Every row comes from one small tree of marks. The marks that hang from a mark follow it in brackets, in alphabetical order. Every link used is in the known rows. Which tree was each row made from?
Known rows
petav{mekaz sato}: [-14 -54 -53  23 -43 -63 -42  -6 -10 -35   5   3 -11   6 -25  17  34 -15
  -7  -4  12 -16   9 -40  -4   7   5 -11  16  -7 -40   3 -19]
safiv{vatora{sato}}: [-12  -2 -23 -16 -39 -10  25 -12 -11  -3  10   9 -20   8  -7   7  32 -13
  -8 -15   8 -13   1 -65 -13  27   9 -13 -22  -3 -12 -16 -12]
petav{mekaz{bizo} sato}: [ -7 -56 -36  20 -12 -66 -40 -21 -10 -33  14   7  -8 -10 -21  17  38 -11
  -8 -18  -7   0  10  -3  -3   6  -4 -15  22 -12 -30  19 -42]
mekaz{bizo{keme taka} rizar{migop{rebaz{niduvut}}}}: [-31  -9  18  30  47 -33 -15 -34  -1 -21 -12 -15 -70  12  30  11 -13 -31
   6  -2 -18 -10   7 -52   1  11 -12 -26   6  16   2  70 -20]
nirosog{rizar}: [-54   3   5  21 -22  31 -13   9  -3  10  -1 -13 -34   7  -2   8   8   5
  -7   0  -1 -10   1  -7  11   7  -5 -12  -5   6 -18 -12  -4]
petav{mekaz{bizo{taka} rizar{migop nirosog}} sato}: [  -8  -35   13   34   17 -100  -33  -39   -6  -61    2   23  -44   -4
  -28    1   16  -33   -7    3  -30   16   21  -16   -2    0   -2  -26
   56   12   13   31   -6]
mekaz{bizo{keme taka} rizar{nirosog{fimev}}}: [-50  17  28   7  42 -28   6   9  11  -9   5  24 -27   5   0   6   8  11
  -3   0 -51  -3  22 -22  46  19 -27 -17   0  22  17  21  -3]
nirosog{fimev rebaz rizar{migop}}: [-56  30  59  42 -22  53  26   3 -11   3   1 -23  -9  38 -10   0  -7   6
   7   5  -4  27  18  31  36  -2  12 -10  17  21  -7  42  17]
fimev{migop}: [-27  -3 -11  24 -36  22   4  11 -14  12  -9  13 -44  11   6   8  -5 -18
  10 -18  17 -23   7  18  13  10   2 -14 -18  -3 -20   5  18]
nirosog{fimev{migop}}: [-37  10  14  29 -42  39  25  18 -15  23 -11  11 -16  19   7   3   1 -11
  14 -13   0 -12  17  21  40  14   5  -9 -17  -2 -10   7  19]
safiv{bizo{keme taka} petav vatora{sato sufos}}: [-52  36 -67 -41   6 -13  -3  27  -7 -38 -13  -1 -44  22  -1  34  32  16
 -13   5  -3  -1   7 -46 -28  85 -23  -2 -12  38 -27  -1 -28]
migop{rebaz}: [-20  -7  11   1 -25 -45 -16  -3 -12  42   1  -3  -7  14  13   5   0  -7
   2 -10  26 -39   2 -53  11  15 -11  -4  -6 -10 -31  39  -8]
petav{mekaz{bizo rizar}}: [-24 -23 -28  29  -1 -38 -33  -7 -16 -39  22   7 -18 -19   0  -2  32  -8
 -11 -33 -39   2   6 -12   9  -4 -15 -19  22  -5  -4  14 -12]
safiv{petav vatora}: [-32   1 -40  -1 -39  -5  22  11 -24  36  -6  13  17  10 -10  13  16   0
  -7 -19  -7  -9 -15 -58 -23  35 -12  -4 -22  -8 -24 -10  10]
bepi{keme tobiv{bizo}}: [-24 -16 -12   1 -23 -32  12   5  -4 -11   3   3 -38   4 -16  30 -31   8
  -1   3  -4 -45 -10  23  26   8   4 -18 -45 -19 -54  17 -23]
nidul{rebaz{niduvut}}: [ -22  -29   -3   18   -1   -2    0   -6  -15   24    3  -12  -17   15
   24   27  -16  -31    2   -1   29   -6   -2 -105  -14    2  -17  -22
    5   -4   -6   58  -10]
bizo{taka}: [-42  -4 -21  10  -9 -13 -26  15  -1  19  -6  -2 -39   8  -6   3   4  -4
 -11   7  29 -19   9 -23  -8  25 -19  -3   7  -7 -13   0  12]
vatora{sufos}: [-37  -1 -35   1  -7 -14 -27  28  -6  13  -2 -21 -33  16  11   8  14   8
  -9   7  12 -28   4  -6   8  14 -15  -5  11  -6 -17  32  16]
vatora{sato sufos}: [-32  16 -35  -6  -1 -12 -24   9  -1 -20   9 -35 -39  16   3   9  35  -5
 -12   6  12 -33  14 -28  -1  16   1  -6   5   4 -10  11  -4]
rizar{migop{fimev} nirosog{rebaz{niduvut}}}: [  2   4  59  34 -14  -7  15  -1 -16  39 -24 -20  -1  43  -4  15 -25 -28
  14   6  18  -3  -4 -69  20 -16  -8 -21  -3   1  -4  59  24]
bepi{keme taka}: [-43 -14 -33  -7  -8 -16 -29  37   3   0  -9 -19  -1   7   8  -3  15 -14
  -3   3  -1 -37 -32 -65  -8  -3  -4 -23 -41  -4 -32 -14  27]
mekaz{bizo{keme} rizar{migop{fimev rebaz} nirosog}}: [ -9  23  64  17  30 -47 -11 -23  -1  -8 -16  37  -5   9  20   2 -11  -6
  22 -26 -39 -19  14 -51  55  -7  -7 -26 -29  22  -1  67   6]
rizar{migop nirosog}: [-22   6  21  15 -24 -65   5 -22  -5  23 -12   5 -38  22 -20   2 -27 -16
   7  13   3 -36   3 -50   4  -8  -8 -17   2  -1   7  19  32]
tobiv{bizo}: [-25  -9 -14  16  -5  -9   4  -9  -9  28  -1  -5 -38   7 -29  22  -3   2
   1 -12  20  -6   4 -18  12  18 -13 -11 -27  -9 -28   6 -14]
petav{mekaz{bizo{keme taka} rizar{migop}} sato}: [ -32  -39  -40   38   21  -63  -44  -29    4 -109    1   21  -59   -4
  -18   15   26  -16   -3  -10  -29   18   26   11   -3   10    4  -24
   30   22  -12   28  -19]
safiv{bizo{taka} petav{mekaz sato} vatora{sufos}}: [-24 -20 -79 -19 -26 -60 -31  29 -29 -32 -18  10 -14  12 -12  29  47   4
 -18   6  -1  25  -3 -18 -33  76 -22  -2  43  15 -40  18 -29]
petav{sato}: [-19 -37 -23  15 -22 -21 -12 -11  -3  -2   0  -8 -14   8 -17  17  20 -13
  -2  -9  23 -16   2 -26  -7  12   7 -14  -8 -11 -35   3 -21]
rebaz{niduvut}: [-25 -26 -20  23 -23  -4  -3  -1 -11  37  -9 -38 -37  14   7  16  -3 -24
  -4   5  14 -29 -14 -77 -11   3 -13 -19 -10 -15 -11   6  -9]
mekaz{bizo rizar{migop}}: [-27   4  10  38  12  -1   0 -37 -11 -25   4  -6 -38  -8   4  -7   3 -15
   5 -29 -35   7   5  18   1 -10  -1 -27   3  -2  14  32   3]
bepi{keme tobiv}: [-36 -14 -18  -4 -45 -38  -1  22  -1 -20   4  -5 -19   4  10  15 -17   1
  -2   6  -7 -65 -16  11  16   0   7 -15 -29 -24 -43   7  -6]
petav{mekaz{bizo{taka}}}: [-31 -24 -33  15   0 -60 -51   6  -8  -8   9  10 -34 -11 -10   3  26  -2
 -14  -1  -2  -5  15   5  -2  20 -32  -4  39 -11 -10  12 -11]
sufos{vatora{sato}}: [ -19   -7  -10  -13  -12   -8   16  -15   -1    4   12   -5  -23   10
    5    3   24   -1   -9  -15  -11  -38   18 -100  -10    1   10   -6
  -11  -10  -23   -5  -26]
safiv{bizo petav{sato} vatora{sufos}}: [-23  -8 -51 -24 -24 -15   8  13 -27   3 -17  -1  -1  14  -3  34  36   7
  -8 -13  -7  14 -14 -20 -28  63 -10 -11  -2   9 -42  21 -37]
safiv{vatora}: [-19 -15 -28  -7 -48 -14  24   7 -15  33  -1  24 -15   8  -1   6  13  -2
  -5 -12   5 -12 -10 -39  -6  25  -6 -13 -23 -12 -19   1   9]
mekaz{bizo{keme taka} rizar{migop{fimev rebaz}}}: [-26  25  34  25  43 -10 -32 -18   2 -29 -23  24 -24   2  23  -2   4  -2
  15 -25 -14   1  22  -2  37  14  -9 -17 -19  19  -9  63   5]
bepi{taka tobiv{bizo}}: [-38 -20   2   1   1  -5 -12  -2 -22  20 -13  -8 -41  10  -9  10 -21 -11
   9  -6  -5  12 -14 -24   6  18  -2 -17 -39   2 -39  53 -27]

Write each row's tree
[ -9  22  35  24 -24 -31  -5  -5  -5  27 -33  15  -7  22 -15  -1 -16 -11
  15   3   3 -25   6 -48  30 -10  -7 -17 -23  -3   4  18  41]
rizar{migop{fimev} nirosog}
[-48 -18 -72  18  -5 -49 -48  13 -12 -98  -7   8 -28   3 -20  35  32   2
 -10 -16 -22   9   9 -52 -19  50 -18 -12  14  33 -48 -12 -49]
safiv{bizo{keme taka} petav{mekaz{rizar} sato}}
[-52  23  61  39 -26 100  31  32 -17  11   3  -3 -10  32   7   9   3   1
  10 -11   1  27  21  69  52  12  13 -10   5  26 -23  35  12]
nirosog{fimev{migop} rebaz rizar}
[-40  16  45  26 -21 -10 -13 -24  -9  13 -12 -11 -38  19   6  -2 -13 -13
   8   4   8 -17  12 -19  19   1   6 -12   7  11 -15  43   8]
nirosog{rizar{migop{rebaz}}}
[ -4  24  58  23 -16 -18   8   2 -13  29 -14   8  13  37 -14   4 -18  -6
  16  -5  20  -4   5 -25  31 -10  -5 -13  -3   5 -11  57  40]
rizar{migop{fimev} nirosog{rebaz}}
[-33  -7  52  21  35  -4  38   8  -6  11  18 -15  -7  27   9  21  -2  -4
   3 -13 -50  10   2 -50  44  -3 -18 -27   0  23   2  66 -21]
mekaz{bizo{keme} rizar{nirosog{fimev rebaz{niduvut}}}}
[ -4  -9  25  19 -16  -2 -20   2 -17  57 -30 -23   9  20  29   9   4 -21
   9  -9  24 -31  -8 -90  27   4 -11 -11 -23 -14 -29  44 -11]
migop{fimev rebaz{niduvut}}
[-48  32  69  32 -22   7  11 -17  -9  18 -15 -11 -14  26   7  -7  -6  -4
  12   9 -10  -5  20  -9  45   4  11  -7   4  15  -7  41   4]
nirosog{fimev rizar{migop{rebaz}}}
[-27   9  39  24  34 -46  -5 -28  -3 -10  -2  12 -51  -1  -9  -9  -9 -21
  -1  -1 -28   8  12  -3   4   1 -16 -24  26   8  33  31  18]
mekaz{bizo{taka} rizar{migop nirosog}}
[-48 -19 -19  -6   9 -12 -13   3  -8 -11 -15   4 -55  17 -11  24 -26   2
  14  -5 -13  -2 -10 -35  16  21  -1 -18 -63  19 -53  53 -27]
bepi{taka tobiv{bizo{keme}}}
[-16 -17 -36 -15 -46 -14  25  -6 -28  10 -15  12  14   9 -14  33  29  -3
   1 -26  -1  16 -18 -48 -32  58  -7 -14 -20   3 -42  -5 -51]
safiv{bizo petav{sato} vatora}
[-35   9 -57 -13 -20  -5   7  28 -23  23  -8   0   5  18   8  16  27  10
 -12  -4 -10 -11 -12 -31 -18  40 -18   0  -7   0 -20  19  24]
safiv{petav vatora{sufos}}
[ -9  -8  76  27  42 -70   0 -41 -12  24 -10 -12 -54  11  22  -1 -17 -48
   3   8 -18 -10   4 -69   4   0 -21 -27  34   6  29  73  -5]
mekaz{bizo{taka} rizar{migop{rebaz{niduvut}} nirosog}}
[-32 -50 -51  24  26 -54 -55  -7   6 -91  12  21 -45 -11 -10  20  42  -5
 -12 -16 -29  10  22  -1   2  20  -6 -19  22  17 -28  15 -38]
petav{mekaz{bizo{keme taka} rizar} sato}
[ -9 -50 -55   6 -26 -53  -3 -18 -27 -17   8  30  31  -8 -24  24  53  -8
 -10 -30 -29  17  -4 -30 -26  33  -8  -9  13  -6 -35  10 -35]
safiv{petav{mekaz{bizo} sato} vatora}
[-28 -15 -54   2 -11 -49 -15  12 -25   0   3  31   5  -9 -14   9  35   1
 -17 -11 -22  12   2 -25 -26  46 -38   2  28  -6 -14   6  -3]
safiv{petav{mekaz{bizo{taka}}} vatora}
[-41 -42 -68  19  19 -60 -55  -4   1 -61  -1  16 -11  -1 -30  36  39   2
 -10  -5 -14  -3  19 -24 -19  38 -24  -1  24  13 -46   2 -37]
safiv{petav{mekaz{bizo{keme taka}} sato}}
[ -6 -22  25  25 -27  -1   6   1 -23  43 -18  -9 -44  22  32  14 -15 -43
  14  -8  28 -33  -4 -53  10  10  -1 -18 -11  -5 -26  47  -7]
fimev{migop{rebaz{niduvut}}}
[-39   3  73  39 -25  61  24   8 -19  42 -22 -17 -30  28  35  10  -8 -34
  14   5  -9  -4   9 -17  48  11   9 -16  -8  16 -12  40 -13]
nirosog{fimev{migop{rebaz{niduvut}}} rizar}
[-57  20  40  39 -32  82  25  24  -9   7 -14   6 -30  16   9   2   6  -6
   8  -4 -18   7  19  47  50  12  11 -13 -13  18  -9  -3  13]
nirosog{fimev{migop} rizar}
[-22 -53 -53  27   7 -51 -42 -14   0 -90  17  18 -26 -11  -9  22  45  -5
  -5 -32 -42   2  14 -15  10   3   3 -25   3  15 -34  18 -45]
petav{mekaz{bizo{keme} rizar} sato}
[-26 -10 -71  -7 -15 -49  -4  -9 -12 -59  18  29   0  -1 -22  25  48   3
 -10 -26 -40 -13  11 -71 -19  38 -11  -6 -13  15 -28  -7 -32]
safiv{petav{mekaz{bizo{keme}}} vatora{sato}}
[-59  19  46  27 -19  69  21  27 -11  21  13 -23  11  29  -4   8  12  17
  -3  -2   0  21  14  25  42   9  -1  -5   8  16 -21  32  -2]
nirosog{fimev rebaz rizar}
[-35  25 -55 -28 -31  -4  25  -1 -13 -29  -5  10 -15  13 -11  35  25   9
  -1 -25 -14 -11  -2 -89 -25  62  -9 -12 -48  25 -37 -23 -50]
safiv{bizo{keme} petav vatora{sato}}
[-22  -4  26  12  17 -40   1  -9  -7  13  16  13 -21  -9   1   0  12  -8
  -5 -24 -40 -10   0 -25  16  -5 -20 -25   2  -1  14  22  -4]
mekaz{bizo rizar{nirosog}}
[-25  14  49   9  43 -84 -16 -27   5 -15  -4  31 -53  11  10   2 -20 -12
   8  -3 -23 -20  19 -40  23  12 -16 -21  12  26   7  69   5]
mekaz{bizo{keme taka} rizar{migop{rebaz} nirosog}}
[ -10    1   74   24  -19  -75   29  -28  -14   64  -22  -21  -14   42
    5    3  -30  -35   16   26   -6  -35    2 -108   36   -2   -7  -14
    9    0   12   65    7]
rizar{migop{rebaz{niduvut}} nirosog{fimev}}
[-37 -15 -57 -22 -18 -18   7   3 -10 -23 -23  27 -18  14 -17  43  21  10
  -2  -9   5  13  -4 -50 -32  79 -17 -10 -24  23 -50  -9 -50]
safiv{bizo{keme taka} petav{sato} vatora}
[-34  33  52  42 -16  79  -3  10 -10  -2 -16 -14  -1  28  -4   3  -1   2
  11 -11  13  23  12  28  30  -9  10 -13  -5  17 -23  37  26]
nirosog{rebaz rizar{migop{fimev}}}
[-19 -34 -27  30 -18 -77 -28  -1 -19 -48   7  11  13   7 -32  20  31 -22
 -12 -13 -38 -10   1 -96  -5   4  -5 -12  26  11 -23  -8  -6]
safiv{petav{mekaz{rizar{nirosog}} sato}}
[ -6 -28  44  42 -34 -20  18  22 -27 -43  16  31  10  30 -14  11  20 -29
   5 -18 -22  24  24   7  50   0  24 -19  33  27 -20  53   4]
petav{mekaz{rizar{nirosog{fimev{migop} rebaz}}} sato}
[ -9 -42 -20  47  -3 -54 -28 -46 -14 -78   9   3 -26 -11 -18   5  30 -28
  -1 -26 -33  19  12   9  -2  -9  13 -29  32   2  -6  31 -23]
petav{mekaz{bizo rizar{migop}} sato}
[-30   1 -63 -14  13 -46 -31  15 -20 -39   9   3 -12   0  -5  12  65  -4
 -27   3 -22  11  15 -23 -30  57 -22   6  41  11  -3  18  -9]
safiv{petav{mekaz{bizo{taka}}} vatora{sato sufos}}
[-44   6  67  50 -22 108  45  29 -21  24  -6 -31 -25  39  17  15  -7 -23
   9   1  -2  26  10  27  37   6   9 -19   8  22 -16  40  -5]
nirosog{fimev{migop} rebaz{niduvut} rizar}
[-34  -1  47  38 -14   0  -2 -34 -13  24 -23 -37 -53  27  19   8 -23 -33
   6  15   6 -17  -3 -60   7  -5   5 -21   9   7  -9  46 -10]
nirosog{rizar{migop{rebaz{niduvut}}}}
[-12 -46 -67  10 -57 -52  -5  -5 -28 -26  -1  25  26   7 -29  24  45 -12
 -13 -16 -11   1  -7 -66 -28  33   2  -5   7  -4 -45 -11 -15]
safiv{petav{mekaz sato} vatora}
[  2 -26  -4  53  -1 -20 -37 -34 -16 -76 -12  13   3 -13 -10   1  39 -24
   7 -37 -36  28  16  12  21 -13  16 -28   4   1  -9  27 -10]
petav{mekaz{bizo rizar{migop{fimev}}} sato}
[-29  16  56  54 -12  81   4   3 -14  10 -27 -41 -18  33   5  11  -9 -18
  11   2  12  24   0 -12  20 -14   6 -22  -3  13 -16  43  12]
nirosog{rebaz{niduvut} rizar{migop{fimev}}}
[-51  -1  53  37 -14  74  27  22 -13  35   2 -51  -6  36   7  15   3  -7
  -5   9  -3  20   2 -20  30   2  -3 -13  16  12 -16  36 -15]
nirosog{fimev rebaz{niduvut} rizar}
[-19 -57 -58  14  -5 -72 -42 -14   3 -58  12  17 -22  -4 -23  29  33   2
  -3 -15 -15 -12  15 -14   4  11  -6 -16   2   4 -45  15 -46]
petav{mekaz{bizo{keme}} sato}
[ -6  -4  78  21 -29 -26  34   5 -20  74 -21   5 -17  37  27  10 -21 -41
  19  10  -1 -35   2 -72  52   9  -6 -15  -4   4  -1  57   4]
rizar{nirosog{fimev{migop{rebaz{niduvut}}}}}
[-16 -22  19  45 -32 -81   3 -27 -13 -56  -2  15  -5  18 -29  -1  14 -27
   3   5 -44   6  20 -52  34 -14  19 -22  30  13  10  20  10]
petav{mekaz{rizar{migop nirosog{fimev}}} sato}
[-11 -53 -31  32  -1 -44 -37 -19 -13 -63  20   7 -12 -19  -9   9  49 -17
 -11 -34 -32  15   8  -6   2  -2   6 -25  23  -3 -20  17 -40]
petav{mekaz{bizo rizar} sato}
[-22 -44 -49  27  -7 -52 -38 -17 -18 -31   9  -2  23  -7 -30  26  44  -9
  -8 -25 -20   0   7 -26 -20  18 -11  -5  26  -8 -38   9 -40]
safiv{petav{mekaz{bizo} sato}}
